Every row comes from one small tree of marks. Brackets hold a mark, then the marks that hang from it, in alphabetical order. Every link used is in the known rows. Which tree was each row made from?
Known rows
{likiro {larob {mupin {bafo lova}}}}: [ 0.81  0.62 -1.84 -0.70  0.81 -2.72 -2.17  0.13 -1.83  1.27  2.58 -0.64
 -3.94  1.13  0.34  1.29  1.06  0.46 -0.25  0.07]
{meki bafo likiro lova mupin}: [-2.56  0.86 -0.19  0.98 -0.35  0.17  3.98  0.17 -0.85 -1.10 -2.19  0.54
  2.39 -2.03 -0.81  0.08 -2.56 -0.21  1.24  0.07]
{larob {mupin bafo} {votul lova}}: [ 0.98  0.24 -0.21 -1.94  1.44 -1.19 -2.96 -0.45  2.52 -1.53  1.19 -0.66
 -0.51  2.95  0.32 -1.25  2.45 -1.25 -2.31  0.95]
{likiro {larob mupin}}: [ 1.25  0.66 -0.57  1.20  1.49 -2.54 -2.43 -0.99 -2.58  1.07  2.53 -2.03
 -3.55  0.22  0.77  1.18  0.64  0.43 -0.17  0.98]
{votul likiro lova {meki bafo} mupin}: [ 2.74 -0.33  2.41 -0.45 -2.02  2.61  0.18 -1.01  0.80 -5.94 -2.20  1.95
  2.70  4.05 -1.06  1.17 -0.30  2.62  0.72 -2.45]
{votul likiro mupin}: [-2.48 -0.27  1.70  0.74 -0.73  2.59  1.16 -0.88  0.89  0.19 -0.67  0.73
 -0.54  0.07 -0.33 -1.17 -0.92  1.33  0.76 -0.95]
{larob mupin {votul likiro {meki bafo}}}: [ 3.28  0.32  3.62  0.90  1.98  0.46 -0.87  0.08  4.15 -3.72 -0.78 -1.53
  1.07  3.22  2.90  0.08  1.43 -2.01 -2.39  1.22]
{meki likiro {mupin bafo}}: [-3.18  0.03 -0.59 -0.47 -0.26  2.51  2.76  0.67 -0.61  2.64 -2.58  0.31
  0.97 -1.83  0.90 -0.92 -2.70 -0.99  0.17 -0.65]
{larob votul}: [ 1.01 -1.07  1.61  0.96  2.03 -1.31 -0.99  0.49  1.28  2.94  0.91 -1.48
  0.17 -0.42  0.24 -1.06  0.50 -2.81 -0.37  1.94]
{larob mupin votul}: [ 0.41 -0.30  1.40  0.96  2.55 -1.77 -2.26 -0.67  2.24  0.36  1.35 -2.10
 -0.70  0.76  1.85 -1.84  1.43 -1.95 -2.27  2.20]
{larob mupin {votul likiro}}: [-0.22  0.37  2.10  0.72  2.23  0.36 -0.81 -0.53  3.87 -0.78  1.11 -1.62
 -0.80  0.91  1.78 -2.13  1.93 -1.79 -2.47  1.87]
{meki likiro {lova bafo} mupin}: [-4.84  0.55 -3.09  0.00 -2.12  2.49  3.08 -0.12 -0.57  1.50 -0.77  1.34
  2.17 -6.44 -0.02 -1.64 -0.66 -0.56  1.21  0.87]
{votul {likiro {larob mupin}} lova}: [ 0.99  1.24 -0.69 -0.46  0.09  0.16 -1.38 -1.59 -0.61 -2.32  2.84 -0.19
 -2.10  1.09 -1.79  0.08  2.10  1.71 -0.15 -0.29]
{likiro {larob {votul lova meki}}}: [ 5.61 -0.49  0.17 -0.22  0.80 -2.17 -1.76  0.19 -1.71 -0.28  1.48 -1.02
 -0.65  0.95 -0.17  1.93  2.07  0.19 -0.46  1.80]
{likiro {larob {mupin bafo} votul}}: [ 2.34  0.73  0.16 -0.63  1.99 -1.92 -1.66  0.17 -0.13  0.65  1.79 -1.58
 -3.67  2.29  2.08  1.55  2.13 -0.70 -1.49  2.08]
{larob {mupin bafo} votul}: [ 0.25  0.22  0.71 -0.76  2.19 -1.11 -2.18  0.29  2.87  0.40  0.50 -1.60
 -1.31  2.10  2.06 -0.96  1.46 -2.46 -2.22  1.56]
{likiro {larob {votul mupin}}}: [ 2.23 -0.58  1.25  0.48  1.02 -1.29 -0.06 -0.28 -1.37  1.39  1.18 -0.45
 -2.60  1.14  1.21  1.30  1.26  0.96 -0.25  2.02]
{votul likiro lova {mupin bafo}}: [-1.80  0.22 -0.12 -2.47 -2.00  3.07  0.29 -0.85  1.16 -2.15 -0.65  2.39
 -0.20  2.48 -2.30 -0.65  0.34  2.39  0.72 -2.30]
{mupin {bafo lova}}: [-1.22 -0.73 -1.83 -1.50 -0.05 -1.82 -1.40  1.74 -0.01  3.93  1.05  0.72
 -0.84 -0.29 -1.91 -0.44 -0.67 -1.85  1.13 -1.52]
{votul {mupin bafo}}: [-1.88 -0.65  0.19 -0.70 -0.73  0.66 -0.62 -0.04 -0.47  1.76 -1.22  0.73
 -0.99  1.18 -0.08  0.11 -1.55  0.62  0.96 -1.22]
{meki likiro lova}: [-2.74  0.54 -1.97  1.73 -0.17 -1.28  0.21  0.62 -0.04  2.17  1.35 -1.38
  1.01 -4.37 -2.79 -1.51 -0.39  0.19  0.46 -0.82]
{larob mupin {votul lova}}: [ 1.17 -0.24  0.40 -0.23  1.84 -1.87 -3.04 -1.47  1.87 -1.62  1.99 -1.25
  0.07  1.53  0.12 -2.14  2.51 -0.76 -2.32  1.61]
{meki likiro {mupin {bafo lova}}}: [-3.61 -0.58 -1.48 -1.07 -0.73  1.54  2.94  1.14 -0.30  2.77 -1.73  1.48
  1.15 -2.19  0.17 -1.61 -2.17 -0.54  0.04 -1.19]
{likiro larob}: [ 1.67  0.07 -0.40  1.22  1.12 -2.16 -1.32 -0.03 -3.34  3.07  2.22 -1.52
 -2.91 -0.67 -0.53  1.71 -0.06 -0.27  1.34  0.84]

Which tree is each row?
[-0.75 -1.11  0.81 -0.12  0.26 -1.23  2.29  0.05 -1.55  0.59 -1.42  1.95
  1.30  0.30 -0.19  0.00 -2.76 -1.62  1.84  0.15]
{meki {bafo lova} mupin}
[ 1.44 -0.19 -0.05 -2.66 -2.77  3.24 -0.38 -0.17  1.12 -4.17 -2.43  2.07
  1.78  2.67 -1.36  0.59  0.13  2.75 -0.01 -2.51]
{votul likiro lova meki {mupin bafo}}
[-1.42  0.96  0.27  2.15  0.29 -1.19  1.03  0.77  0.42  0.14  0.65 -0.78
  1.34 -0.97 -2.21  0.40 -0.90 -0.58  1.38 -1.59]
{meki bafo likiro lova}
[ 0.01  1.23  0.49  0.99  0.98  0.33 -0.41 -0.60 -0.20  0.17  1.99 -1.34
 -3.03  0.06  0.32  0.42  0.82  0.16 -0.11  0.41]
{votul {likiro {larob mupin}}}
[-2.24 -1.19 -0.77 -1.37 -1.22 -0.37 -0.43  0.38 -0.25  2.00 -0.39  1.93
 -0.82  0.89 -0.85 -0.59 -0.96  1.12  0.77 -1.74]
{votul {mupin {bafo lova}}}
[ 5.71 -0.33  2.00  0.95  1.66 -2.00 -0.78  0.90 -1.24  0.26  0.54 -1.47
 -1.08  2.15  1.45  3.16  0.95 -1.08  0.00  1.89]
{likiro {larob {votul {meki bafo}}}}
[ 1.77 -0.59  1.94  1.59 -0.08  1.38  1.72  0.59 -0.91 -1.02 -3.56 -0.40
  3.51 -0.01  1.75  1.09 -3.09 -1.08  0.45 -0.86]
{votul {meki bafo likiro mupin}}
[ 1.07  1.05 -1.13 -0.17  1.17 -1.94 -2.28 -0.20 -2.10  1.23  1.93 -1.59
 -4.01  1.34  0.99  1.86  0.60  0.04 -0.12  0.49]
{likiro {larob {mupin bafo}}}
[-0.03  2.01 -0.29  1.95  0.70 -2.07  0.56 -0.03 -0.80 -1.87  1.83 -1.24
 -1.21  0.57 -0.56  1.84  0.62  1.30  0.30 -0.74]
{meki bafo {likiro {larob mupin}} lova}
[-3.49  0.29 -3.46 -1.05 -1.86  0.64  1.69 -0.47 -1.58  1.46 -0.72  1.51
  1.27 -5.96 -0.65 -0.77 -0.94 -1.57  2.17  2.47]
{meki {lova bafo} mupin}
[-0.26 -0.25  0.80  0.66  0.05  0.05  4.01  0.40 -2.29  0.32 -0.54  1.79
  0.11  0.64  0.92  1.11 -1.55  0.71  0.92 -0.71]
{meki {bafo lova} {likiro larob} mupin}
[-2.78  0.58 -3.45 -2.23 -1.06 -1.14  1.90  0.62 -1.64  1.04 -2.21  0.67
  0.59 -3.60 -1.80 -0.07 -2.26 -0.94  1.29  1.71]
{meki lova {mupin bafo}}
[-3.66  0.73 -2.59  1.23 -1.43  1.13  0.10  0.47  0.59  2.63  2.10  0.01
  1.11 -5.32 -1.37 -1.31  0.85 -0.92  1.39 -0.76]
{meki likiro {lova bafo}}
[ 2.84 -0.12  0.84 -0.91  1.52 -1.01 -2.75  0.82  2.86 -1.18 -0.93 -1.82
  0.30  2.23  2.73  0.05  1.25 -2.19 -2.79  1.36]
{larob {mupin bafo} {votul meki}}
[ 0.73 -0.89  0.18  1.19 -0.48  1.32  1.00  0.48 -1.20  0.60 -2.99 -0.84
  3.27 -2.74  1.24 -0.36 -2.65 -0.43 -0.31 -0.28]
{votul {meki likiro mupin}}
[ 1.40 -1.25 -0.02  0.27 -2.15  1.45 -1.27 -1.02 -0.76 -2.79 -1.32  0.81
  3.19  0.66 -1.03 -0.63 -0.22  3.75 -0.64 -2.81]
{votul lova {meki likiro} mupin}
[-0.56 -0.80  2.89  0.37  0.58  1.86  1.36 -0.18  2.93  0.26 -0.50  0.33
  0.02  0.84  0.89 -1.52  0.82 -0.25 -0.86  1.23]
{larob {votul likiro mupin}}
[-0.96 -0.64  1.62  2.07  0.70 -0.65  0.73  1.05  0.68  1.83  1.27  0.54
  1.12  0.91 -0.96 -0.56 -0.97 -0.93  1.01 -3.05]
{meki {bafo lova} likiro}
[ 3.88  0.14  1.75 -0.01 -0.61  1.25 -0.88  0.01  0.76 -4.11 -0.77  0.30
  2.75  2.53 -2.07  1.32 -0.13 -0.40  1.08 -1.93]
{votul likiro lova {meki bafo}}
[ 2.65 -0.28  0.01 -1.57  0.20 -0.88 -0.61 -0.24 -1.28 -0.18  1.16  0.57
 -2.36  2.73 -0.08  1.67  2.06  1.59 -0.26  1.18]
{likiro {larob {votul lova {mupin bafo}}}}
[-1.70 -0.89 -1.09 -0.98 -2.47  2.22 -1.75 -2.11 -0.91 -0.30  1.15  2.61
  0.70 -0.13 -1.06 -1.01  1.04  1.51  1.73 -1.22]
{votul {lova bafo} mupin}
[-4.05  0.92 -3.04 -1.28 -1.21  0.72  3.26  1.03 -0.56  1.11 -2.19  0.53
  1.43 -4.09 -1.26 -0.92 -1.99  0.04  0.33  0.12]
{meki likiro lova {mupin bafo}}
[-2.06  0.96 -2.84  0.29 -0.75 -0.56  3.49 -0.01 -2.96  0.68 -0.49 -0.05
 -0.02 -4.79 -0.93  0.16 -0.99  1.83  0.33  1.42]
{meki {likiro larob} lova mupin}
[ 0.76 -0.71  1.82  0.64 -1.51  2.70  0.45 -0.21  0.93 -1.87 -2.43  0.38
  1.48  0.19  0.60  0.02 -1.16  1.63 -0.01 -1.19]
{votul likiro meki mupin}
[ 3.62 -0.78  2.19  0.62  1.89 -2.40 -2.16  0.30  2.68 -2.47  0.09 -1.01
  1.30  2.80  2.40 -0.23  1.39 -1.75 -2.39  1.12]
{larob mupin {votul {meki {bafo lova}}}}
[-0.92 -0.41 -1.31  0.74 -3.07  2.11  0.07  0.05  0.24 -1.09 -1.40  0.99
  2.76 -2.96  0.56 -0.11  0.14  2.21  0.28 -1.39]
{votul {meki likiro {lova bafo}} mupin}
[-1.25  0.16 -0.24 -1.85 -1.56  1.60  1.75  0.59  0.05  0.18  0.26  2.47
 -3.06  1.91 -0.37  0.94  0.60  2.65  0.64 -1.42]
{votul {likiro larob} {mupin {bafo lova}}}
